In the rows, 128 means zero.
Known rows, with every step that occurs
e-a: [121  87 122 142 120 129 112 112 167 127 140 110 160 142 140 137 135 146
 125 130 120 112 129 149  88 106 151 175 115 119 169 144 207 161 150]
f-r-h-d: [134  97 154 103  90 148 105 117 128 126 149 139 179 129 143 125 140 188
 125 121 109 111  67 176  69 107 105  77 156  84 124 150 205 154 150]
h-q-l-r: [132 109 141 150 128 147 102 119 110 119 168 136 157 119 114 135 136 170
 124 122  70 105 112 138 115 113 131 155 142  97 128 139 179 194 138]
u-q-l-r: [128  86 119 135 145 137 102 106 105 113 162 142 145 133 155 137 134 136
 141 112  84 123 146 128 100  45 117 110 122 105 136 141 188 173 171]
m-a-k-d-f: [122 111 112 131 119 140 111 109 135 121 147 113 148 144 105 132 135 131
 116 117  66 123  98 177  96  49 147  74 104 129 134 134 208 181 141]
f-r: [132  93 134 107 115 143 121 122 125 121 154 126 166 122 134 114 142 153
 134 123 107 110  76 144  89 127 124  49 140  88 133 153 188 154 157]
l-r-f-d-h-q-u: [151 102 146 127 116 142 110 120 145 108 193 154 154 134 140 126 146 118
 123 124 130  88 140 159 105 119  86  84 115 109 122 146 183 209 135]
h-r-f-d: [137  92 141 115 137 157 109 128 149 119 186 140 179 136 140 129 133 162
 139 124 120  83 144 139 105 136  88 114 110  86 138 126 206 159 164]
h-q-l: [126 108 138 149 134 151 100 115 116 114 160 131 164 121 115 141 132 177
 127 123  74 109 111 126 110 137 144 175 150  88 122 140 187 191 140]
h-q: [130 106 131 146 116 149  98 124 132 114 152 140 162 125 122 137 130 170
 119 130 106 108 111 125 118 156 130 144 149  89 131 136 184 191 134]
u-q-h-d-f-r-l: [134  99 154 134 115 149  98 114 136 103 149 143 174 133 165 147 145 202
 157 110 140 141 144 135  95 155  97  88 143  92 140 140 198 182 159]
l-r-h-d: [141 102 139 125 103 143  97 119 145 137 160 150 159 137 149 118 135 154
 116 121 100 109  90 178  81  51  88  99 127 115 149 134 184 174 141]
h-r-l: [128 106 127 113 166 160 102 124 162 155 164 123 172 135 140 123 133 172
 153 123 121 113 135 129 133 110 114 116 129  96 160 126 191 143 163]
j-a-m-v: [123  97  90 140 151 139 104 119 106 126 177 127 150 140 107 107 121 171
 124  98  95 111  88 157  60  62 126  77 130 132 145 136 200 173 144]
e-a-m: [119  83 112 133 131 123 108 114 157 129 152 103 150 146 124 137 128 179
 121 120 135 103 152 152  83  68 165 163 120 125 157 138 220 161 145]
l-r-f-d-h-q: [150 103 145 129 110 143 113 124 153 105 193 160 155 137 137 124 140 122
 118 120 115  78 147 167  96 117  91  94 114 105 122 142 184 203 134]
r-h-d: [130 102 140 122 101 153  87 108 157 128 140 147 180 145 153 136 125 186
 118 122 106 117  85 168  65  86 103 153 152  97 133 136 207 167 145]
f-d-h: [131 101 145 134 121 155 104 106 171  90 168 138 172 146 158 131 144 137
 118 120 172  94 108 123  90 204 134 108 129  99 134 149 186 174 138]
m-a-j: [132 100 115 156 124 143 136 113  94 128 142 116 143 134 123 109 126 123
 129 123   4 109  94 145  96  62 170 119 110 120 118 141 195 140 142]
r-h: [126  96 130 118 126 141  92 103 167 127 142 150 172 146 151 132 113 153
 124 121  94 118  86 163  73  87 108 125 145 107 141 140 188 167 157]
l-r-f-d: [144  98 131 118 123 141 116 124 145 111 190 155 150 131 138 120 138 112
 120 119 102  78 133 162  90  89 102  84  97 104 132 146 186 192 143]
a-k-d: [118 106 102 111 147 141  99 116 139 118 147 125 153 137 120 145 129 159
  96 116  88 125  86 149  98  72 118  66 106 113 148 131 205 203 153]
r-f-d-h: [140  99 140 120 121 151 115 111 181  86 185 158 175 149 144 139 132 125
 128 120 128  77 156 150  74 162 107 133 124  90 103 151 206 196 145]
d-f-r-h-q-l: [126  97 174 132  71 143 104 113 106 115 178 127 188 134 111 122 137 174
 143 101 138 121 103 188  68 186 107 107 145  91 114 162 200 187 141]
m-a: [130 105 111 137 126 143 118 109 152 126 139 120 149 139 126 119 133 112
 135 129  64 113  96 150  99  57 162 106 122 122 136 137 190 148 148]
u-q-l: [122  85 114 135 148 140 100 102 110 108 153 138 152 136 155 144 129 146
 145 113  86 127 145 116  96  68 128 131 130  97 131 143 197 169 175]
k-d: [124 102 112 108 112 147 101 116 171 103 161 117 161 121 146 143 131 149
 106 125 124 130  40 124  86  74 120 103 120  90 159 148 206 176 144]
j-a: [119  98  88 148 112 145 108 114 124 123 166 135 169 142 135 108 123 161
 127 110  92 116  85 150  69  75 132  84 120 117 152 133 193 175 156]
l-r-f-d-h: [149 100 139 123 118 142 118 121 158 107 191 157 155 140 142 119 140 112
 122 119 115  80 141 167  88 102  91  85 106 110 127 144 184 195 141]
j-a-e: [113  94  74 143 110 142 110 107 106 115 162 121 166 142 132 105 124 196
 114 114  57 107 132 138  66  87 141  65 143 115 141 125 200 169 145]
q-l-r-h: [130 100 135 128 152 141 106 103 127 132 167 133 160 133 136 124 131 144
 134 113  48 114  92 162  78  40 123 137 128 116 140 144 177 171 160]
l-r-f: [146  98 122 119 125 138 120 126 151 123 181 154 150 135 134 115 132 110
 128 121  86  91 135 166  90  59  90  87 106 113 134 140 183 190 150]
r-f-d: [134  96 129 113 127 150 113 116 162  90 184 155 167 136 138 140 129 123
 125 120 107  73 148 145  78 140 123 132 110  82 109 153 211 192 147]
d-f: [123  95 140 143  89 146 108 117 135 114 169 121 179 142 120 115 133 138
 143 105 159 126 117 153  75 189 118 120 121 104 134 154 195 187 144]
d-f-r-h-q: [127  96 171 131  62 143 103 118 113 115 175 132 187 135 114 119 135 171
 139 104 155 120 103 188  71 195 100  90 142  90 118 159 199 188 138]
m-v: [139 102 137 131 197 144 108 124 144 123 143 130 147 125 115 121 138  88
 127 123  83 123  54 132  86 168  92 122 138 120 158 159 173 161 140]
e-a-k-d-f-r: [115  93 133 128 104 125 108 115 143 123 150 102 161 142 117 148 141 170
 107 117 125 120 122 184  82 103 134 121 101 120 163 145 226 189 144]
u-q-l-r-f-d-h: [135  88 134 134 136 140 104 102 119  98 177 153 152 142 159 144 137 134
 140 110 100 107 169 138  91  73 105 117 123 101 119 144 196 184 166]

Rows
[133  89 129 138 146 139 100 110 147  97 139 150 163 136 174 145 130 171
 151 119 112 140 131 113 100 127 100  83 133 106 156 129 179 178 173] => u-q-h
[111 105  91 140 103 142 101 113 108 119 175 128 168 146 114 121 125 181
 108  97  95 126  86 178  66  68 117  52 101 124 150 130 210 207 150] => j-a-k-d-f
[141 110 174 142 101 157 111 122 155 103 147 127 198 128 146 128 153 223
 153 115 134 141  79 149  71 214  95 100 143 103 151 136 188 183 147] => q-h-d-f-r
[128 101 155 130  78 153  86 108 150 124 151 143 188 149 143 133 128 186
 124 112 132 122  94 182  57 122  96 156 148  98 129 142 212 177 139] => r-h-d-f
[141 102 153 135 162 151 111 122 176 119 146 130 190 131 157 126 137 207
 160 126 104 136  83 122 104 179  84  85 132 115 183 112 165 160 172] => q-h-r
[126 108 119 116 143 146 101 115 156 120 153 125 165 150 128 141 134 174
 103 117 110 128  99 154 102  94  90  62 118 120 149 119 202 197 155] => a-k-d-h-r
[132 103 140 130 139 146 104 105 123 132 166 133 163 132 136 126 137 158
 131 113  54 113  90 164  74  42 120 151 131 111 136 143 187 170 154] => q-l-r-h-d
[128  88 140 139 112 141  93 105  98 114 166 145 158 139 152 141 136 159
 141 104 103 126 148 155  83  59 101 130 128 101 127 143 203 180 162] => u-q-l-r-h-d-f
[134 108 149 144 125 149 103 119 111 106 183 144 158 119 114 143 137 165
 121 120  75  87 128 144 110 127 131 160 133  87 115 144 188 204 133] => h-q-l-r-f-d
[134  93 147 147 111 147  96 114 136  96 144 145 174 138 168 146 140 195
 152 112 137 143 138 127  89 155  90 104 136 100 146 131 196 185 162] => u-q-h-d-f
[143 112 155 157 120 150 107 107 162 111 165 139 174 149 135 128 140 160
 131 122 120 116 124 145 100 155  99 144 167 115 122 133 173 193 137] => d-h-q-l-r
[128  86 125 132 141 135  96 102 108 116 159 148 148 137 158 141 128 143
 140 111  78 123 143 141  92  34 108 115 127 106 135 140 191 173 171] => u-q-l-r-h
[148 101 149 133 128 155 117 114 192 119 170 141 188 163 149 120 135 156
 148 124 144 110 147 148  94 152  61 118 150 113 130 120 190 168 160] => d-h-r-f
[125  86 124 134 160 122 107 118 153 130 150 102 142 141 112 136 132 157
 120 119 123 107 131 156  78  95 145 168 125 133 163 146 215 159 138] => e-a-m-v
[132 106 155 144 111 157  99 110 161  86 171 143 173 141 149 138 144 154
 113 122 172  89 114 123 103 223 133 123 139  92 126 147 187 187 128] => f-d-h-q
[130 110 158 129  68 164 105 125 125 124 164 118 185 131 125 123 156 193
 138 108 164 119 112 164  77 169 119 132 142  81 118 157 223 176 129] => h-d-f-r-l
[113 103 105 130  93 139  99 112 102 121 176 134 173 146 116 122 125 192
 108  95  92 124  77 198  57  61 107  33 111 120 145 133 213 203 151] => j-a-k-d-f-r-h
[143 101 146 139 130 155 112 113 184 125 158 131 186 160 153 115 138 161
 145 125 155 121 121 136 100 160  75 107 154 118 146 118 179 156 160] => d-h-r
[132  93 147 100 108 140 108 113 134 126 151 141 174 130 142 121 132 165
 130 121 100 112  69 172  75 106 108  58 151  91 130 152 191 155 158] => f-r-h
[127  93 156 129  75 144 115 121 114 114 175 119 183 133 116 110 143 149
 146 104 161 123 103 168  73 199 113  74 129  95 125 163 198 178 144] => d-f-r
[144 102 163 129 158 153 112 123 179 104 164 143 192 132 156 135 137 202
 158 124 105 115 111 133  97 190  80  93 123 104 165 118 178 172 168] => q-h-r-f-d
[135  97 157 108 102 140  99 114 118 125 153 138 172 122 135 130 137 177
 129 127 113 117  69 164  95 128 102  63 163  87 124 153 190 173 149] => f-r-h-q-u
[122  82 128 160 116 128 130 116 111 130 142 106 155 137 137 128 129 157
 120 124  61 108 126 146  84 113 160 187 103 117 151 149 212 152 144] => e-a-j
[126  93 165 124  69 141 107 115 123 117 173 128 187 139 121 114 135 159
 143 102 154 123  98 187  62 181 101  80 137  96 123 161 199 179 145] => d-f-r-h
[139 110 166 150 109 157 107 120 165 103 145 129 196 133 148 132 149 217
 152 115 134 141  85 142  74 212  96 123 139 108 155 132 187 187 146] => q-h-d-f
[134 113 118 125 131 143 115 110 156 123 154 122 154 152 114 135 134 138
 119 123  59 114 119 180 100  35 120  76 113 130 128 120 210 176 149] => m-a-k-d-h-r-f
[135 107 161 146 115 155 101 109 148  90 181 141 168 139 145 136 149 152
 115 118 153  87 115 133 100 198 133 124 134  97 126 147 182 189 128] => f-d-h-q-l-r
[130 100 126 134 155 143 115 109 121 129 169 124 154 127 130 118 139 134
 137 115  53 113  97 142  87  56 134 131 119 114 142 145 177 170 159] => q-l-r
[129  95 172 128  67 141  99 114 107 118 175 125 186 133 118 121 141 167
 144 107 168 131  97 180  79 199  96  82 145  95 118 164 198 193 139] => d-f-r-h-q-u
[125 103 148 133 124 144  85 103 140 122 151 151 174 137 134 145 115 184
 121 121  71 113  96 164  84 101 117 171 161  96 125 139 189 185 146] => r-h-q-l
[147 112 156 152 118 150 111 108 166 106 172 146 175 150 132 132 139 157
 133 121 113 108 143 155  94 150  91 153 164 111 110 135 180 201 137] => d-h-q-l-r-f
[121 100 132 118  81 147  99 117 158  98 178 110 173 127 131 139 134 152
 116 112 160 137  54 145  74 126 109 107 115  91 153 157 213 191 136] => k-d-f
[140 102 140 130 112 137  95 119 140 133 164 157 154 133 138 121 127 148
 114 123  92 105  99 176  99  70  90  93 132 115 148 133 170 187 138] => l-r-h-q
[117  94  77 138 123 139 105 116 112 125 178 127 158 145 119 106 116 195
 124  99 106 108 109 153  64  35 146  72 124 124 139 128 205 176 151] => j-a-m
[136  92 154 140 104 146 100 116 126  96 147 144 176 134 165 144 145 201
 153 112 139 141 131 135  88 158  88  82 140  95 142 135 197 180 162] => u-q-h-d-f-r
[143 102 148 125 118 151 107 111 167  86 187 154 173 142 141 145 139 132
 129 124 142  84 155 144  91 177 102 134 133  88  98 152 207 210 138] => r-f-d-h-q-u
[140 110 145 131 146 159 109 111 200 135 161 130 184 160 151 120 139 164
 152 123 156 121 142 139 113 151  88 116 157 114 144 125 182 158 155] => d-h-r-l
[140 101 149 130  87 143  98 119 137 135 167 147 165 140 142 115 137 155
 120 114 119 112  98 189  76  75  83 100 124 116 145 138 188 181 137] => l-r-h-d-f
[134  99 154 133 125 159 103 112 164 100 175 135 179 147 158 128 146 154
 125 121 176  92 114 123 101 204 116 103 126  98 144 137 188 162 145] => f-d-h-r
[130 101 144 128 119 142  78 104 143 126 146 147 170 135 142 144 122 171
 124 129 114 127  86 153 102 119 102 134 162 102 132 141 187 192 143] => r-h-q-u
[139  98 132 121 121 135 101 115 149 137 161 152 154 138 147 115 127 131
 120 120  93 110  90 175  87  52  91  79 122 122 154 137 170 174 149] => l-r-h
[133  97 156 109  98 141 103 118 124 122 154 145 174 125 132 129 131 181
 124 123 101 108  76 172  86 124 107  71 161  83 123 149 190 167 147] => f-r-h-q
[124 111 121 124 111 139 115 111 126 122 150 111 150 139 103 130 139 137
 117 116  68 122  91 185  94  54 145  52 107 124 130 138 209 177 142] => m-a-k-d-f-r
[139 105 138 110 107 153 105 115 198 102 178 124 179 142 152 142 135 164
 119 125 148 126  74 143  87 100  71 106 136  97 149 132 210 178 148] => k-d-h-r-f
[131  98 159 111 106 142 104 113 116 122 157 141 175 123 129 131 133 185
 128 121  85 109  76 173  82 115 114  88 163  83 120 152 191 167 151] => f-r-h-q-l
[132 106 154 127 136 162 101 110 176 106 177 135 177 146 158 131 146 156
 129 119 179  93 126 126 109 200 125 109 130  95 140 142 190 163 142] => f-d-h-r-l
[140 103 150 128 123 153 112 109 165  83 191 156 175 143 134 146 134 141
 128 118 113  75 162 151  79 163 114 160 133  85  93 150 208 204 141] => r-f-d-h-q-l
[141 111 152 142 131 157 108 119 175 106 134 133 188 129 158 134 146 216
 145 125 106 137  74 127  82 179 104 120 143 108 162 126 182 177 152] => q-h-d
[130 108 121 111 143 146 104 115 160 115 162 132 166 152 123 145 132 169
 105 116 104 121 118 164  96  85  80  70 116 116 137 120 209 206 155] => a-k-d-h-r-f
[132 103 158 135  55 161 107 127 116 117 163 119 186 132 126 120 156 190
 133 110 160 119  97 162  68 171 110 125 138  83 120 151 222 174 132] => h-d-f-r
[135  87 138 137 149 143  98 116 143 108 145 147 170 136 174 142 133 188
 157 120 118 139 136 113 111 132  81  77 131 105 166 118 181 165 180] => u-q-h-r
[144 109 149 152 117 149 100 106 167 111 153 133 175 149 144 131 144 156
 135 132 165 133 114 125 115 189  93 122 174 114 123 137 177 199 137] => d-h-q-u
